Each row was made from one small tree. The marks that hang from a mark follow it in brackets, in alphabetical order. Every link used is in the known rows. Write each row's tree.
Known rows:
kuged[kelus[modunan] kura[depan[badev]]]: [-0.05  0.16  0.10  0.02  0.10 -0.26  0.01 -0.20  0.07  0.13 -0.33 -0.52
 -0.29 -0.23  0.16  0.25 -0.11 -0.09  0.34  0.13 -0.21 -0.11 -0.01  0.22]
gali[duva kuged[kelus kura[depan]]]: [ 0.05  0.00  0.00 -0.17  0.16 -0.39  0.10 -0.12  0.28 -0.13  0.17  0.02
  0.12  0.00 -0.18 -0.30 -0.16 -0.19 -0.23 -0.03 -0.09  0.16  0.11  0.00]
modunan[kelus]: [ 0.02 -0.01  0.03  0.02  0.22  0.02  0.00  0.04 -0.27 -0.04 -0.20 -0.04
  0.19  0.28  0.02  0.08  0.13 -0.01 -0.54 -0.29  0.17  0.02 -0.08 -0.25]
modunan[kelus[kuged[gali[duva] kura]]]: [ 0.08 -0.08  0.03 -0.10  0.19  0.08  0.30  0.14  0.05  0.15  0.29 -0.11
  0.25  0.07 -0.17 -0.18  0.12 -0.08  0.05 -0.24 -0.45 -0.13 -0.16  0.11]
modunan[kelus[kuged[gali kura mikal]]]: [ 0.01 -0.12  0.01  0.07  0.11  0.33  0.36  0.16  0.00  0.17  0.24 -0.22
  0.10  0.06 -0.18 -0.11  0.04 -0.11  0.03 -0.03 -0.26 -0.01 -0.10  0.03]
kelus[kuged[gali mikal] modunan]: [ 0.07  0.10 -0.12  0.07  0.00  0.27  0.23  0.06 -0.26  0.09  0.13  0.04
 -0.05 -0.09  0.09  0.12 -0.12  0.30  0.18  0.07  0.34  0.18  0.00 -0.07]
modunan[kelus[kuged[kura[depan[badev] puguzi] mikal]]]: [-0.23  0.09  0.04  0.05 -0.13  0.26  0.32  0.08  0.35  0.06  0.38 -0.19
 -0.21  0.02  0.05 -0.06  0.24 -0.23 -0.15 -0.44 -0.08 -0.07 -0.06  0.13]
modunan[kelus[kuged[mikal]]]: [-0.06 -0.03 -0.07  0.12  0.04  0.26  0.20  0.11 -0.17 -0.04  0.27 -0.15
  0.08  0.17  0.01 -0.10  0.11 -0.24 -0.53 -0.34  0.32  0.14 -0.09 -0.19]
kuged[gali[duva] kelus[modunan] kura[puguzi] mikal]: [ 0.20 -0.20  0.02 -0.03 -0.14  0.09 -0.19  0.12  0.18  0.14  0.06  0.09
 -0.20 -0.22 -0.14  0.16 -0.10  0.24  0.41  0.46 -0.54 -0.23 -0.10  0.39]
modunan[kelus[kuged[gali[duva] kura mikal]]]: [ 0.12 -0.15 -0.07 -0.07  0.08  0.13  0.27  0.24  0.06  0.13  0.56 -0.07
  0.15  0.08 -0.23 -0.20  0.08 -0.21 -0.01 -0.13 -0.31 -0.04 -0.16  0.14]
mikal[kuged[gali kelus[modunan] kura[puguzi]]]: [-0.25  0.08  0.18  0.03  0.00  0.31  0.05 -0.19 -0.08  0.13 -0.34 -0.06
 -0.01 -0.19  0.00  0.26  0.02  0.38  0.58  0.39 -0.44 -0.32 -0.01  0.00]
mikal[kuged[kelus]]: [-0.27  0.13  0.02  0.07  0.10 -0.05 -0.18 -0.22 -0.40 -0.13 -0.22 -0.08
  0.18  0.21  0.07  0.09  0.09 -0.07 -0.14  0.02  0.31  0.08 -0.01 -0.37]
depan[kura[puguzi]]: [-0.03  0.01  0.11  0.07 -0.12  0.07 -0.32  0.03 -0.01 -0.20 -0.48  0.45
  0.07  0.10  0.34  0.15  0.09  0.23 -0.32 -0.39  0.26 -0.17 -0.03 -0.12]
mikal[kuged[gali[duva] kelus[modunan] kura[puguzi]]]: [-0.13  0.04  0.13 -0.14 -0.05  0.10 -0.04 -0.12  0.00  0.08  0.01  0.07
  0.05 -0.15 -0.07  0.15  0.06  0.27  0.53  0.29 -0.53 -0.38 -0.06  0.11]
mikal[kuged[kelus[modunan]]]: [-0.23  0.17  0.03  0.06  0.07  0.02 -0.08 -0.25 -0.46 -0.10 -0.20 -0.22
  0.05 -0.03  0.14  0.23 -0.01 -0.01 -0.02  0.12  0.27 -0.07  0.00 -0.31]
gali[duva kuged[kelus kura mikal]]: [ 0.29 -0.24 -0.04 -0.01  0.06 -0.27 -0.07  0.12  0.18 -0.09  0.39  0.05
  0.06  0.04 -0.25 -0.35 -0.18 -0.57 -0.43  0.20 -0.04  0.03  0.06  0.06]
badev[depan[kura]]: [-0.13  0.10  0.07 -0.09 -0.13 -0.23 -0.26 -0.16 -0.17 -0.12 -0.28 -0.17
  0.16  0.09  0.34  0.12 -0.01  0.34 -0.26 -0.17  0.44  0.10  0.05 -0.19]
modunan[kelus[kuged[gali]]]: [-0.12  0.05  0.03  0.08  0.18  0.30  0.39  0.05 -0.16  0.08 -0.04 -0.13
  0.21  0.19 -0.08 -0.02  0.16  0.19 -0.11 -0.29 -0.03  0.04 -0.07 -0.13]
kura[kuged[gali[duva] kelus[modunan]] puguzi]: [-0.03 -0.03 -0.02 -0.08 -0.17  0.15 -0.02  0.02  0.02  0.08 -0.25  0.20
  0.01 -0.09 -0.07  0.00  0.23  0.51  0.33 -0.06 -0.21 -0.09  0.04  0.09]
depan[badev kura[kuged[gali mikal] puguzi]]: [-0.03 -0.01  0.01  0.03 -0.36  0.07 -0.12  0.32  0.19 -0.06 -0.07  0.41
 -0.12  0.20  0.11  0.01  0.41  0.03  0.17 -0.31  0.07 -0.23  0.05  0.16]
kelus[kuged modunan]: [ 0.02  0.16 -0.03  0.09  0.11  0.12  0.18 -0.10 -0.34  0.04 -0.13 -0.08
  0.00 -0.17  0.31  0.05 -0.12  0.09 -0.12 -0.26  0.48  0.06 -0.02 -0.18]
gali[kuged]: [ 0.10  0.06  0.03  0.05  0.24 -0.06  0.07 -0.02 -0.14 -0.13 -0.21  0.31
  0.20  0.26  0.03 -0.15 -0.10 -0.02 -0.65 -0.15  0.56  0.20  0.16 -0.38]

Which tree is each row?
[-0.28  0.04  0.18  0.08  0.00  0.14 -0.19 -0.22 -0.05  0.01 -0.31 -0.03
  0.06  0.01  0.09  0.06  0.07 -0.05  0.06  0.09 -0.12 -0.18 -0.02 -0.15] | mikal[kuged[kelus kura[puguzi]]]
[ 0.27 -0.25 -0.08 -0.06  0.05 -0.24 -0.28  0.17  0.04  0.10  0.14  0.01
  0.05  0.09 -0.27 -0.03 -0.13 -0.12  0.27  0.43 -0.42  0.07 -0.11  0.26] | kuged[gali[duva] kelus kura mikal]
[ 0.16 -0.05 -0.10 -0.12  0.01 -0.26  0.15 -0.05  0.25 -0.10  0.50 -0.06
 -0.09 -0.24 -0.18 -0.21 -0.29 -0.25 -0.15  0.23 -0.02  0.11  0.14  0.09] | gali[duva kuged[kelus[modunan] kura[depan] mikal]]
[-0.29  0.21 -0.04 -0.35  0.03 -0.06 -0.06 -0.15  0.16 -0.01  0.21  0.52
  0.22  0.19 -0.02  0.00  0.11  0.50  0.44 -0.10 -0.14  0.10  0.00 -0.12] | mikal[kuged[gali[duva] kura[depan puguzi]]]
[-0.13  0.00  0.05  0.13 -0.15  0.27 -0.04 -0.12 -0.10  0.05 -0.53 -0.04
 -0.11 -0.16  0.14  0.04  0.18  0.27  0.01 -0.16  0.14 -0.07  0.08 -0.10] | kura[kuged[kelus[modunan]] puguzi]
[ 0.11  0.02 -0.05 -0.21 -0.13 -0.25  0.02  0.15  0.55 -0.12  0.61  0.51
 -0.13  0.13 -0.06 -0.28  0.03 -0.27 -0.38 -0.24  0.12  0.04  0.11  0.11] | gali[duva kuged[kura[depan[badev] puguzi] mikal]]
[-0.38  0.19  0.03 -0.05  0.14 -0.14 -0.06 -0.34 -0.11 -0.04 -0.13 -0.22
  0.12  0.04  0.03  0.04 -0.04 -0.03  0.24  0.08  0.03  0.18  0.01 -0.25] | mikal[kuged[kelus kura[depan]]]
[ 0.07 -0.10 -0.14  0.04 -0.14 -0.12 -0.19  0.16 -0.18 -0.14 -0.02  0.23
  0.12  0.13  0.16 -0.14  0.11 -0.20 -0.20 -0.30  0.44  0.11  0.03 -0.20] | depan[kura[kuged[mikal]]]
[-0.21  0.10 -0.07 -0.01 -0.07  0.32  0.19 -0.04  0.29  0.11  0.12  0.25
 -0.06 -0.02  0.02 -0.06 -0.03  0.43  0.39 -0.12  0.04  0.34  0.03  0.03] | kelus[kuged[gali kura[depan puguzi] mikal]]
[ 0.22 -0.13 -0.12  0.00  0.01 -0.24 -0.10  0.11  0.02 -0.24  0.37  0.23
  0.08  0.19 -0.21 -0.29 -0.08 -0.39 -0.67  0.05  0.32  0.17  0.10 -0.11] | gali[duva kuged[kelus mikal]]
[ 0.05 -0.13 -0.07  0.13 -0.22 -0.02 -0.09  0.06 -0.19 -0.09 -0.12 -0.18
 -0.06 -0.19  0.12  0.02  0.03 -0.21  0.05 -0.03  0.18 -0.09  0.05 -0.04] | depan[kura[kuged[kelus[modunan] mikal]]]
[ 0.25 -0.20  0.04  0.01 -0.13  0.01 -0.01  0.07  0.32 -0.07  0.32  0.13
 -0.15 -0.25 -0.12 -0.19 -0.15 -0.28 -0.32  0.22 -0.17 -0.25  0.09  0.18] | gali[duva kuged[kelus[modunan] kura[puguzi] mikal]]
[ 0.00  0.09  0.17  0.07 -0.19 -0.09 -0.30  0.16  0.10 -0.15 -0.37  0.32
 -0.12  0.18  0.39  0.20  0.26 -0.08 -0.26 -0.49  0.18 -0.40 -0.06  0.09] | depan[badev kura[puguzi]]
[ 0.29 -0.12  0.10 -0.06  0.16 -0.26  0.12 -0.03  0.09  0.00  0.11 -0.13
  0.05 -0.23 -0.12 -0.19 -0.23 -0.35 -0.24  0.18 -0.24 -0.24  0.08  0.09] | gali[duva kuged[kelus[modunan] kura]]
[ 0.05 -0.08 -0.09  0.14  0.04  0.06 -0.20  0.08 -0.21 -0.02 -0.28  0.00
  0.00  0.24 -0.18  0.16 -0.05  0.23  0.08  0.35  0.09  0.31  0.00 -0.04] | kuged[gali kelus mikal]
[ 0.05  0.04 -0.03 -0.24  0.15 -0.27  0.05 -0.14  0.08  0.12 -0.09 -0.17
 -0.01 -0.23 -0.12  0.17 -0.20  0.41  0.66  0.29 -0.54  0.06 -0.03  0.27] | kuged[gali[duva] kelus[modunan] kura[depan]]
[ 0.35 -0.21 -0.02 -0.03  0.04 -0.20  0.04  0.08  0.11 -0.05  0.41 -0.06
 -0.03 -0.20 -0.17 -0.21 -0.24 -0.48 -0.30  0.32 -0.11 -0.14  0.06  0.14] | gali[duva kuged[kelus[modunan] kura mikal]]
[ 0.05  0.05  0.05  0.09  0.15  0.06 -0.02 -0.07 -0.31  0.06 -0.59 -0.19
  0.00 -0.04 -0.03  0.35 -0.11  0.47  0.29  0.34 -0.10  0.01 -0.01 -0.01] | kuged[gali kelus[modunan]]
[-0.04  0.04 -0.03  0.04  0.00 -0.29 -0.17 -0.02  0.16  0.05 -0.01 -0.32
 -0.27  0.06  0.02  0.08 -0.06 -0.34  0.11  0.15 -0.01  0.18  0.00  0.18] | kuged[kelus kura[depan[badev]] mikal]
[ 0.00  0.00 -0.04  0.09  0.04  0.01 -0.01 -0.10 -0.34  0.06 -0.44 -0.26
  0.01 -0.09  0.08 -0.01  0.04  0.01  0.04 -0.03  0.21  0.08  0.06 -0.16] | kura[kuged[kelus[modunan]]]
[-0.18  0.17 -0.03  0.03 -0.17  0.11  0.08  0.01  0.34  0.08  0.24  0.09
 -0.24 -0.01  0.23 -0.10  0.07 -0.13  0.05 -0.35  0.23  0.17  0.00  0.11] | kelus[kuged[kura[depan[badev] puguzi] mikal]]
[ 0.28 -0.05 -0.12 -0.11  0.03  0.04  0.15  0.16 -0.03  0.19  0.48  0.06
  0.00 -0.23  0.01 -0.07 -0.20  0.00  0.37  0.13 -0.10 -0.02 -0.09  0.20] | kelus[kuged[gali[duva] kura mikal] modunan]
[-0.16  0.05  0.06  0.04 -0.15  0.07 -0.06  0.03  0.42  0.11 -0.18 -0.02
 -0.32  0.07 -0.13  0.20  0.09  0.25  0.52  0.25 -0.38  0.10  0.02  0.33] | kuged[gali kelus kura[depan[badev] puguzi] mikal]
[ 0.11 -0.05 -0.08  0.19 -0.03  0.00 -0.20 -0.03 -0.34 -0.05 -0.19 -0.22
 -0.18 -0.09  0.08  0.24 -0.15 -0.05 -0.18  0.28  0.32  0.11 -0.03 -0.07] | kuged[kelus[modunan] mikal]
